What can hang from each mark
K: R
N: E
U: M Q R X
Q: U
Z: W X
G: E M
R: K Z
M: G
X: U

Each row was made from one small tree. Brackets hold a mark, then the marks that hang from it, in alphabetical order. Every link used is in the known rows. Write each row's tree.
Known rows
(M (G E)): [-13.7  40.6  16.4 -16.0 -13.4  30.2  17.4   1.3  21.5  -5.1  10.7 -19.6
  -3.7  72.6  21.0  -3.2  -4.9 -14.1   5.2 -15.6   7.7  29.2]
(K (R (Z W (X U)))): [ -8.5  -4.9   8.5 -29.7  -3.5 -13.4   0.6   6.3  16.9  18.2  34.9   3.4
  14.8 -25.2 -15.9  19.2 -18.4  16.0 -10.3   1.3 -20.0  11.2]
(Q (U R)): [ 11.0  -2.8  14.1   7.9 -23.0  10.3 -19.8  10.2   2.1   7.4  -8.1   6.2
   9.2 -11.0   0.0  -0.4  10.7  -8.4 -23.9  -6.1 -17.0  -5.4]
(M G): [ -1.5  39.8  12.2 -18.4 -14.8  23.5  27.5   5.4  18.9  -9.3   4.3 -14.9
 -12.3  87.4  18.4  -4.1 -19.1  -2.7 -23.7  -2.5   7.3  53.5]
(X (U (M G) Q (R K))): [-30.0  -1.1  -7.0  23.8  17.2  -3.4   8.6  -5.0  -7.9  -7.7 -19.1  19.1
 -28.2 -17.8  -1.2 -12.0 -10.0 -18.0  -9.1   5.0  15.4 -15.0]
(K (R (Z W X))): [  0.6  -4.3   6.2 -35.5 -11.2 -14.7   0.2   1.3  13.2  14.6  37.6  -3.2
  15.4 -17.2 -14.0  24.2 -11.9  18.4  -6.7   0.1 -30.3  14.7]
(N E): [ 16.5   9.3   6.3 -10.7 -15.6  41.5  10.5  -3.9  -8.7 -15.6  15.6   7.4
  53.1  87.9  30.0  -8.7  17.0   7.6 -19.9 -14.1 -39.0  39.1]
(R K (Z W (X (U Q)))): [ -8.0  -8.2 -24.8  -9.8  27.1 -21.6 -33.3  -0.3  33.3  22.2  -1.6  -5.5
  15.5   4.4   3.4  15.3 -16.7  48.6 -20.1  -6.5  34.6 -12.2]
(Q (U M)): [ -2.1  -3.5  31.3  16.8 -24.9  -7.6 -19.1  23.5   3.1  22.1 -12.4  -2.1
  25.8   4.8  14.8  -1.1   9.1   7.0  -9.5  -9.5 -27.5  36.3]
(K (R (Z X))): [ -0.9  -8.2   2.4 -33.5 -19.6   1.7   0.3  -6.4  14.4   7.2  22.8  -3.8
  28.5  -9.2 -11.3  30.7 -13.7  27.0   6.7  -2.9 -40.9  14.6]
(Q (U (M (G E)) X)): [ 12.6  24.7  30.4  15.8 -30.9   0.7   1.9  25.9  14.2  19.7 -14.6 -17.3
  18.0  20.1  21.4 -11.6  -1.2  -2.3  26.7 -10.0  -1.9  22.6]
(X (U M Q (R K))): [-28.2 -15.9  -7.4  24.2  24.0  -6.4  -3.8  -6.6 -16.5  -3.0 -12.6  23.1
 -13.7 -36.6  -4.7  -3.0   0.3 -13.0  -3.9   5.9  -2.3 -17.3]
(Z W (X (U M Q))): [-25.3  -2.7   8.5  24.0  16.9 -21.3  14.4   9.8   8.6   4.1   8.5  14.4
 -22.0   8.0 -13.9 -15.1  -5.4 -19.0 -22.5   4.9  49.0  -4.6]
(R Z): [ 12.0  -4.8   0.7 -39.9  16.5   3.2 -16.3   3.5   8.2  10.8  20.3 -23.0
  27.0  30.1   9.6  11.3  -7.0  34.9 -15.1   0.7 -20.4  39.6]
(X (U M Q)): [-29.0  -5.4  12.8  20.6  25.5  -7.6   8.2   4.8  -9.2  -1.6  -0.9  14.5
  -6.6  -2.4   4.7  -5.4 -12.9 -13.1  -8.1   6.5  -3.6  19.7]
(G E): [-15.9  10.6  15.9 -17.8   0.7  29.7 -10.4  -3.4   4.5   5.5  25.2 -16.3
  30.2  26.6  16.5  12.0  23.3  -9.0  27.1 -21.0 -24.9  11.7]
(U Q): [  9.4   6.5  -1.9  -0.6  11.1   3.3   4.0 -18.6  -8.4 -28.6  10.6   2.4
  -8.4  14.8  12.3  13.9  -8.3 -13.8 -15.6  -0.6 -15.9   8.5]
(Z W (X (U M))): [-30.1  -2.4  15.4  15.4  10.5 -12.7  15.1  22.3  12.9  16.9  13.2   8.5
  -9.6  24.0 -15.5 -15.5   0.1  -7.5 -23.3   3.8  45.0  15.0]
(Z W (X (U R))): [-21.5  -2.0   2.9   9.3  12.8  -0.6  14.2  12.3  11.9   5.9  16.5  15.0
 -20.8  13.2 -24.6 -15.5   0.5 -19.4 -32.5   5.4  51.9 -13.9]
(Q (U M (R K))): [ -1.7 -13.1  10.2  18.0 -28.8  -7.4 -30.7  13.4  -3.9  19.3 -24.1   4.7
  16.6 -25.5   4.4   1.1  23.1   6.4  -3.9 -10.5 -24.7  -2.2]
(X (U M Q R)): [-24.7 -15.2   2.1  22.5  25.8  -4.3  10.1  -3.5 -24.0  -7.9  -2.0  20.2
 -21.8 -36.2  -9.9 -13.9   0.9 -28.3  -8.4  10.6  -0.5 -10.1]
(G M): [-31.1  -7.9  25.1 -13.8 -15.6  16.1 -31.9 -11.3  -2.6   3.9   3.7   3.0
   1.2  45.9  24.5   0.9  23.9   1.2   5.0 -19.6 -35.7  45.6]
(Q (U (M G) R X)): [ 21.4  14.9  19.8  16.2 -32.9   0.1   8.2  20.5  -1.7   8.9 -19.9  -6.9
  -2.6  -2.8   4.9 -18.2   2.7 -11.9  13.6   0.8   0.7   2.8]
(Q (U M X)): [ 20.9   9.2  27.7  14.0 -25.7  -4.0  -4.3  27.1   4.5  21.2 -13.3  -9.7
  26.8  10.2  15.3  -3.6   2.7   8.3  16.7  -3.8 -19.4  31.9]
(X U): [-25.3   3.7  14.7  -2.5  21.2  20.1   7.0  12.7  10.8  10.5  10.3  11.1
  10.6  34.9   4.5   0.9 -15.2   2.4 -25.0   4.3  -2.1  36.6]

Write each row's tree
[ 18.9  16.5   9.5  17.6 -34.1  -2.4  -4.9  17.4   4.8  14.6 -31.5  -5.9
   4.8  -4.2  10.0  -8.9   4.7   2.7  16.8  -4.6   1.0  -3.4] => (Q (U (M G) (R K) X))
[-11.2  -9.5  -5.0  -4.2  12.5  -1.5  -3.0  -0.5  21.1   1.8  -8.2 -13.7
   7.1  24.9  -1.9  -3.6 -23.4  28.2  -2.2  -0.3  25.4   9.5] => (R (Z (X (U (M G) Q))))
[-29.4 -20.8 -13.0  30.2  -0.3   8.4   5.9 -13.0   6.8 -13.3 -28.3  17.3
  -4.5   2.5 -13.0  -1.7  -0.3   1.5   8.6  -3.5  27.0 -28.9] => (Z (X (U M Q (R K))))
[ 11.7  24.2  -9.3  -2.4 -17.9   9.9  19.1  -1.9 -12.2   1.1 -15.8 -19.6
  -8.1   2.0   7.6  -9.7  19.9  -8.2  64.0  -1.6   5.2 -12.4] => (U (M (G E)) (R K) X)
[ 42.4  15.5 -34.8  -0.5   7.0   6.5   9.0 -30.5 -19.5 -34.1 -10.7   2.1
 -20.0 -27.2   4.4  12.2   0.0 -14.3  27.8   5.8   2.3 -50.3] => (U Q (R K) X)
[-26.0 -19.1  -6.2  30.9   1.8   9.4  14.2 -10.1   2.6 -17.8 -21.8  17.0
  -9.3   3.7 -19.6  -7.4  -0.6  -9.0   6.6   1.4  26.9 -25.1] => (Z (X (U M Q R)))
[-10.9 -14.9   3.5 -15.3  -9.0 -11.2   0.5  -7.7   9.0   7.0  14.8   4.9
  18.0 -34.0 -13.5  22.6 -18.0  19.7   9.9  -0.4 -32.9   2.1] => (K (R (Z (X (U M Q)))))
[  9.6 -10.6  -2.7   4.0 -17.2  -7.2 -39.0  10.4  16.7  20.2 -13.5   0.9
  15.0 -22.6  -3.2   2.4   7.3  17.2 -23.3  -9.8   6.1 -25.2] => (Q (U (R K (Z W X))))
[  8.4 -14.8  -4.3   6.5 -22.7   3.0 -39.8   4.4  17.2  16.4 -23.5   0.4
  22.7 -17.6  -0.3   7.2   6.1  23.6 -14.0 -13.1  -2.3 -23.5] => (Q (U (R K (Z X))))
[ 46.6  14.7 -21.7  -2.4   9.1   9.8  26.8 -25.8 -29.9 -41.5   3.6   0.7
 -30.8 -26.3  -2.4  -0.1  -1.2 -35.5  23.4  14.9   2.5 -40.5] => (U Q R X)
[ 14.6 -16.1 -40.6  -2.5  17.9 -18.0 -22.2 -29.9  -8.2 -20.0  -1.7   4.3
 -24.5 -47.9  -8.6   8.4   4.0  -0.7 -15.1   0.2  20.9 -63.6] => (U Q (R K (Z W X)))
[  2.2 -18.6  -8.4  16.3   5.1 -15.0   7.6 -22.4 -48.1 -30.1  -3.2   8.8
 -33.1 -51.1  -9.7  -7.5  24.2 -35.8   7.3   8.4 -23.5 -22.6] => (U M Q R)
[ 35.6  17.3 -22.4 -19.2  -5.1  23.2   9.8  -8.5  -8.7  -6.3  -3.8  -6.5
   3.8   7.2   2.3  11.7  10.1   6.9  27.9   6.0  -9.3 -12.5] => (U (R K) X)
[ 48.0  13.2 -12.0 -37.7  17.0   1.1  12.2   4.7 -15.1   2.0  30.3 -19.6
  -9.5 -15.6  -8.7  -8.0   4.2  -5.7  11.7  18.1  10.0 -10.0] => (U (R (Z W)) X)
[  1.5  -5.4 -21.6 -25.5  11.8 -17.6 -34.1   1.5  31.5  25.8   4.3 -17.3
  25.1  23.3   6.2  20.1  -4.9  57.8 -15.6  -9.9  20.3   6.2] => (R K (Z W X))
[  2.2 -26.1  -2.6 -17.3   5.2  -9.3  -7.1   1.6 -32.6   7.7   7.0 -12.0
  -0.9 -31.7 -12.4  -8.4  27.0   2.8   9.6   8.4 -27.9  10.2] => (U M (R Z))
[ 19.9  26.2  29.5  15.4 -32.6  -1.4   7.4  28.6  12.3  16.2 -16.6 -14.5
  13.7  27.5  18.1 -12.1  -8.1   1.9  12.9  -4.2  -1.4  35.1] => (Q (U (M G) X))
[ 17.9 -15.8 -26.5  -5.2  20.9 -14.2  -6.7 -25.2 -18.7 -28.8  11.8   3.0
 -36.1 -49.1 -16.4  -4.6   3.0 -21.9 -17.6   7.9  21.3 -55.5] => (U Q (R (Z W X)))
[-27.4 -14.0   1.1  31.1   0.6   9.1  14.3  -5.0  11.8 -12.1 -19.7  11.6
   2.2  24.4  -8.1  -2.2  -8.7   0.6   5.1  -2.8  25.3  -3.6] => (Z (X (U M Q)))
[  5.0   2.4  12.2 -45.5  -2.9 -18.4  -2.6   6.3   4.8  17.0  50.0  -5.6
  15.5 -25.2  -6.7  24.6 -11.1  13.3 -14.2   2.7 -45.1  29.4] => (K (R (Z W)))
[-36.3   2.1   2.9  11.1   8.4   6.7   7.6   9.9  -0.6  10.4 -12.7  12.4
 -10.9   7.2  -3.2 -13.0  -2.1  -2.6  -8.4   3.7   9.6  12.1] => (X (U (M G) (R K)))
[ 30.5  13.9   3.9   9.7   6.7 -15.6  27.0  -6.4 -26.1 -19.9  -2.6 -12.0
  -6.5  -2.9  16.9  -1.6  -2.8 -13.1  42.3   9.8 -13.4  14.9] => (U M Q X)
[-26.4 -12.6 -10.8  15.7  -3.4  26.9   4.2  -7.2  20.9  -4.4 -22.1  14.4
   7.5  29.8 -15.6   2.1  -1.0  11.0  -1.9  -4.7  27.3 -15.9] => (Z (X (U (R K))))
[ 35.4  -0.2 -11.8  11.6   5.0 -10.7  27.4 -17.9 -46.3 -31.2  -4.4  -2.0
 -30.6 -46.1  -3.1 -11.2  14.5 -36.2  44.1  16.3 -10.2 -29.5] => (U M Q R X)
[  0.0   2.4  -6.9  16.1  -5.1 -11.7  21.6 -18.8 -35.4 -36.8 -11.0   3.6
 -51.3 -24.4  -3.1 -17.5   9.7 -42.5   1.1   7.7  -0.2 -18.9] => (U (M G) Q R)
[-17.8  -5.4  -4.4  12.4  27.3  11.6   7.9  -9.0 -11.5 -15.3   3.3  24.0
 -22.5 -20.4  -7.8  -6.5 -10.2 -29.1 -24.0   9.4   7.3 -18.7] => (X (U Q R))
[-12.4  -8.3 -20.1 -16.8  22.9 -14.2 -34.1   7.2  37.5  31.2   1.9  -8.3
  24.0  15.2   4.0  13.6 -12.4  55.6 -20.4  -7.0  32.3   2.4] => (R K (Z W (X U)))
[ 42.6  11.9 -26.3 -34.8  14.2  -1.9  -5.4  -0.3  -5.9  10.1  14.5 -17.8
   1.2 -16.3  -1.8   5.4   4.4  15.8  14.9  10.7   7.3 -17.6] => (U (R K (Z W)) X)
